Each row was made from one small tree. Brackets hold a mark, then the marks that hang from it, in the order of their numbers. Every link used is in the known rows. Write each row's tree.
Known rows
{J_838 {J_44 J_133 J_768} J_451}: [ 3.36 -0.23  1.16  2.93 -1.18  0.76 -4.11  2.72  1.26 -3.86 -0.15  0.38
 -0.44 -3.88  4.21 -2.13 -1.09 -0.45  1.62  2.33  2.23]
{J_837 {J_451 {J_838 {J_44 J_768}}}}: [ 0.64 -1.70  3.04  3.41 -1.92  2.81 -2.77  1.17  3.18 -2.02 -1.01  2.88
  0.68 -3.40  4.51 -3.27  2.57 -0.53  1.06 -0.91 -2.21]
{J_451 J_774 J_838}: [-4.42 -2.63  0.78  0.58 -1.23  0.37  0.91  0.02  1.93 -0.66 -0.52  1.32
  0.26 -2.83  4.00 -3.95  4.37 -1.14  1.66 -1.46 -1.35]
{J_838 J_44 J_451}: [ 1.31 -0.08  1.94 -0.94 -0.17 -0.91 -0.76  2.78 -0.49 -3.37 -0.09  2.91
 -0.06 -3.38  3.26 -3.58 -0.66  0.74 -0.03 -0.63 -1.58]
{J_768 {J_44 J_133 {J_451 J_774 J_837}}}: [ 0.55 -0.63  5.00 -1.04 -5.24 -0.63 -2.31  0.72  0.34 -1.19 -3.02  2.43
 -0.18 -2.13  5.83 -0.38 -0.36 -2.79  3.68  5.22  5.80]
{J_774 J_451}: [ 0.35 -2.17 -0.03 -1.67  2.16  0.90  1.77  2.09  0.07 -0.95  0.65  0.24
 -0.93 -2.88  0.00 -2.16 -2.05 -0.12  0.10  1.34 -0.27]
{J_768 J_44}: [ 1.28 -0.98  3.78 -0.90 -2.33  1.38  2.17  2.06  1.02 -1.32 -0.45  0.64
 -0.45 -3.58  3.16  1.05 -0.30 -1.00  0.74  2.09  1.09]
{J_837 {J_451 J_774 {J_838 J_44}}}: [-2.97 -1.15  3.27 -0.32 -1.50  1.27 -1.01  0.37  2.82 -1.09 -1.87  4.19
 -0.28 -3.14  5.83 -6.02  5.16 -1.01  1.16 -2.98 -3.76]
{J_451 J_837 J_838}: [-2.55 -4.69  4.71  0.78 -2.36  0.81 -0.48  0.43  0.34 -2.04 -1.06  2.80
  0.09 -2.61  3.35 -2.29  1.73 -0.67  1.31  0.98 -1.24]
{J_837 {J_451 {J_838 {J_44 J_133}}}}: [ 1.62 -1.40  4.85  1.48 -1.48  2.39 -3.50  1.19  1.41 -2.36 -1.89  1.55
 -0.23 -3.85  5.82 -2.88  3.35 -1.66  0.52 -0.87 -1.63]
{J_838 J_44 {J_451 J_774 J_837}}: [-2.64 -1.54  3.80 -2.95 -1.97 -1.99 -1.48  1.13  0.28 -2.56 -1.33  5.80
 -0.80 -2.00  5.21 -6.04  1.06  0.14  2.42 -0.26 -1.98]
{J_837 {J_451 {J_838 J_44}}}: [-0.06 -1.59  4.33  0.60 -1.27  2.03 -1.15  0.99  1.50 -1.86 -1.13  3.39
  0.25 -3.56  4.79 -3.99  2.96 -0.37 -0.41 -2.34 -3.73]
{J_451 J_837 {J_838 J_44}}: [-0.92 -3.00  3.86  0.87 -2.46  0.85 -2.19  1.45 -0.23 -2.03 -1.41  4.33
  2.02 -3.15  3.91 -3.50  2.14  0.02  1.43 -1.42 -3.14]
{J_798 {J_774 {J_451 {J_838 {J_44 J_133}}}}}: [ 4.13  0.64  0.13 -0.57 -0.81  1.32 -5.39  3.11 -1.09 -1.01  0.85 -0.11
  1.96 -5.06  3.89 -5.70 -1.22  0.02 -0.09 -0.20 -0.28]
{J_44 {J_451 J_837} J_768}: [ 0.58 -2.19  2.26  3.13 -3.61 -0.19 -2.26  0.40  0.59 -1.96 -0.87  2.84
  1.21 -1.66  1.32 -0.38 -2.09  0.04  2.69  4.73  3.60]
{J_798 {J_774 {J_451 J_838}}}: [ 0.82 -1.45 -0.36 -1.83 -0.17  1.04 -1.75  1.72 -0.63 -0.94  1.73  0.01
  1.38 -4.18  2.51 -5.59 -1.61  0.44 -0.63  0.20 -0.63]
{J_798 {J_774 {J_451 J_837 {J_838 J_44}}}}: [ 1.31 -1.17  2.28 -2.74 -1.76  0.52 -4.83  2.34 -1.23 -1.38  0.23  3.62
  2.20 -3.86  3.45 -7.28 -1.99  0.94  0.41 -0.46 -2.54]
{J_451 J_774}: [-3.07 -1.22  0.56 -0.62 -1.44 -1.09  2.29 -0.08  1.32 -0.39 -0.36  1.88
 -1.01 -2.69  2.31 -2.21  2.42 -0.45  1.71 -0.08 -0.78]
{J_798 J_774}: [ 1.68  0.23  1.07 -0.77 -2.91 -1.02 -0.15  0.19 -0.96 -1.08  1.06  1.43
  0.09 -4.02  1.53 -2.23 -0.27  1.50 -0.26  0.75 -0.66]
{J_133 J_44}: [ 1.42 -1.98  1.44  0.88 -2.37  2.84  3.74 -0.05  0.12 -0.40  1.01  1.89
 -0.13 -2.24  2.32  1.42  1.57  0.41 -0.94  1.09  1.48]
{J_451 J_774 J_837}: [-3.84 -3.17  3.54 -1.71 -2.83 -1.31  1.13 -0.72  0.77 -0.95 -1.32  4.33
 -1.24 -1.87  3.10 -2.62  1.97 -0.30  2.92  0.86 -0.92]
{J_774 {J_451 J_837 {J_838 J_44}}}: [-0.21 -3.82  2.41 -1.22  0.14  1.45 -2.59  2.96 -0.36 -1.77 -0.75  3.38
  1.53 -3.06  2.85 -5.01 -0.63 -0.54  1.00 -0.21 -2.82]

Which tree is each row?
[-1.95 -1.58  1.88  1.96 -2.95  2.16 -2.28  0.42  4.77 -1.08 -1.20  3.43
  0.13 -3.18  5.61 -5.22  4.93 -1.26  2.13 -1.48 -2.14]	{J_837 {J_451 J_774 {J_838 {J_44 J_768}}}}
[ 0.41 -2.00  4.98 -2.12 -1.59 -1.13 -1.75  1.70 -0.94 -3.81 -0.89  4.94
 -0.24 -2.39  4.00 -4.17 -1.10  0.56  0.86  0.38 -1.97]	{J_838 J_44 {J_451 J_837}}
[-2.06 -4.88  2.79 -1.51  0.52  2.09 -0.78  1.83  0.05 -1.70 -0.22  1.95
  0.20 -2.35  2.40 -4.17 -1.04 -0.83  0.97  1.58 -0.86]	{J_774 {J_451 J_837 J_838}}
[ 1.82 -2.21  6.09  1.13 -4.84  1.55 -4.43  1.72 -0.28 -2.05 -2.43  1.21
  1.24 -2.61  6.51  0.03 -0.65 -2.82  2.34  4.77  5.77]	{J_768 {J_44 J_133 {J_451 J_837 J_838}}}
[ 1.58 -1.78 -0.45  5.52 -4.64  3.91 -0.39  0.62  1.86 -0.47  0.64  1.26
  3.22 -1.53  3.24 -0.21  1.06 -0.06  0.24  2.80  5.85]	{J_133 {J_44 {J_451 J_838} J_768}}
[-0.35  1.49 -0.71 -0.07 -2.12 -2.08 -1.07  0.89 -0.05 -0.40 -1.43  3.87
  1.99 -2.80  2.33 -3.53  1.50  0.08  1.66 -1.17  0.15]	{J_838 {J_44 {J_451 J_774}}}
[-3.84 -2.76  3.02 -0.06 -2.90  0.05 -1.72  0.80  1.17 -1.15 -1.53  5.20
  1.36 -2.76  5.12 -5.41  4.20 -0.78  2.58 -2.04 -3.23]	{J_451 J_774 J_837 {J_838 J_44}}
[-0.20 -2.86  2.50 -2.44 -1.28  0.45 -2.91  1.28 -0.95 -1.62  0.80  2.14
  0.86 -3.16  2.89 -6.01 -2.04  0.31  0.35  1.59 -1.02]	{J_798 {J_774 {J_451 J_837 J_838}}}
[-1.34 -0.83  4.13  0.40 -2.05  1.64 -2.95  0.29  2.54 -1.47 -2.61  2.83
 -0.77 -3.39  7.03 -4.82  5.34 -2.19  1.70 -1.40 -1.60]	{J_837 {J_451 J_774 {J_838 {J_44 J_133}}}}
[ 0.11 -2.53  5.77 -0.35 -4.60  0.95 -2.63  1.89  0.28 -2.21 -2.06  2.98
  1.75 -2.18  5.16 -1.34 -0.95 -1.80  1.75  3.28  3.36]	{J_768 {J_44 {J_451 J_837 J_838}}}
[-1.24 -0.24 -1.57  2.62 -2.83 -1.06 -0.55  0.26  2.46 -0.53 -0.59  1.52
  1.37 -1.97  1.63 -2.24  0.53 -0.42  3.12  2.50  3.89]	{J_44 {J_451 J_774} J_768}
[ 1.31 -1.55  2.34 -3.74 -1.25 -0.72 -1.65  1.20 -1.66 -1.21  0.90  2.72
 -0.03 -3.01  1.29 -4.61 -3.66  1.14  0.31  2.59 -0.83]	{J_798 {J_774 {J_451 J_837}}}
[-5.43 -4.36  3.82 -0.45 -3.12  0.24 -0.16 -0.35  1.32 -1.24 -1.18  3.67
 -0.01 -2.30  4.58 -4.31  3.64 -1.38  2.77  0.20 -1.51]	{J_451 J_774 J_837 J_838}
[-1.29 -1.62  3.42  0.52 -3.75 -1.94 -2.17 -0.69 -0.40 -1.06 -2.57  2.92
 -0.08 -1.82  3.65 -1.88  0.49 -1.37  3.31  3.81  4.01]	{J_44 J_133 {J_451 J_774 J_837}}
[ 3.10 -1.03  6.16 -0.02 -4.58  0.55 -2.85  1.57 -0.76 -1.98 -2.40  1.61
  0.09 -2.38  4.50  1.63 -2.42 -2.29  2.61  6.03  6.08]	{J_768 {J_44 J_133 {J_451 J_837}}}
[ 2.58 -1.73 -1.14  3.63  0.14  3.29 -4.59  3.58  1.93 -1.51  0.17 -1.09
  1.58 -4.22  3.12 -3.07 -0.69 -1.50  1.61  1.49  1.50]	{J_774 {J_451 {J_838 {J_44 J_133 J_768}}}}
[ 0.60 -0.01  2.90  0.15 -4.17 -1.99 -4.26  0.48 -0.62 -1.31 -2.77  4.28
  1.20 -2.55  4.22 -2.53  0.59 -1.11  3.55  1.52  2.42]	{J_838 {J_44 J_133 {J_451 J_774 J_837}}}
[-0.27  0.09 -0.20  0.11 -4.46  0.81  2.73 -0.68  0.41  0.93 -0.41  3.47
  1.14 -1.17  2.77 -0.67  1.95  0.16  0.32  1.29  4.29]	{J_133 {J_44 {J_451 J_774}}}
[-0.56 -1.78  1.20  2.15 -6.42  1.72  0.07 -1.13  1.71  0.20 -0.69  4.54
  1.44 -0.45  3.23 -0.66  0.94 -0.24  2.86  4.44  6.17]	{J_133 {J_44 {J_451 J_774 J_837} J_768}}
[ 1.33 -3.11  3.41  4.64 -4.16  2.52 -5.49  1.71  1.62 -2.68 -1.23  1.77
  1.52 -3.71  5.19 -1.63  1.62 -1.24  3.37  1.92  0.94]	{J_451 J_837 {J_838 {J_44 J_133 J_768}}}
[ 1.17  0.93  2.24 -0.26 -4.12 -0.44 -1.30  1.37  0.95 -0.71 -2.40  0.70
 -0.13 -2.96  5.19 -0.04  0.09 -2.51  2.78  4.21  6.39]	{J_768 {J_44 J_133 {J_451 J_774}}}
[-0.07  0.28  1.71 -0.84 -0.74 -1.11 -2.12  1.79  0.53 -2.65 -1.06  2.01
 -1.15 -3.42  5.49 -4.39  1.70 -1.17  2.03  0.14  0.32]	{J_838 {J_44 J_133} {J_451 J_774}}
[ 1.65 -1.27  0.15  6.50 -3.27  1.94 -4.58  1.26  1.38 -2.13 -0.37 -1.26
  1.95 -2.98  3.59 -0.67  0.09 -1.49  2.00  3.72  5.92]	{J_44 J_133 {J_451 J_838} J_768}
[-2.26 -2.57  3.92  0.64 -3.51  0.39 -4.08  0.59  0.82 -1.50 -2.11  3.46
  0.74 -3.44  6.22 -4.21  3.99 -1.90  3.28 -0.52 -1.08]	{J_451 J_774 J_837 {J_838 {J_44 J_133}}}
[ 0.89 -1.47  1.06  2.20 -3.53  2.95  0.65  0.22  0.00 -0.37  0.11  2.07
  2.82 -1.77  3.53 -0.80  1.38 -0.16 -0.93  1.12  3.99]	{J_133 {J_44 {J_451 J_838}}}
[ 2.04 -0.60  1.81  3.06 -4.19 -0.43 -3.84  1.56  0.32 -2.16 -1.36  4.40
  2.97 -2.58  1.76 -1.89 -1.58  0.55  2.73  2.52  1.87]	{J_838 {J_44 {J_451 J_837} J_768}}
[-4.23 -2.80  2.90 -0.04 -3.59 -1.00 -1.95 -0.17  0.53 -1.14 -2.07  3.81
  1.32 -1.28  4.44 -4.11  2.19 -1.14  2.71  1.19  1.31]	{J_44 {J_451 J_774 J_837 J_838}}
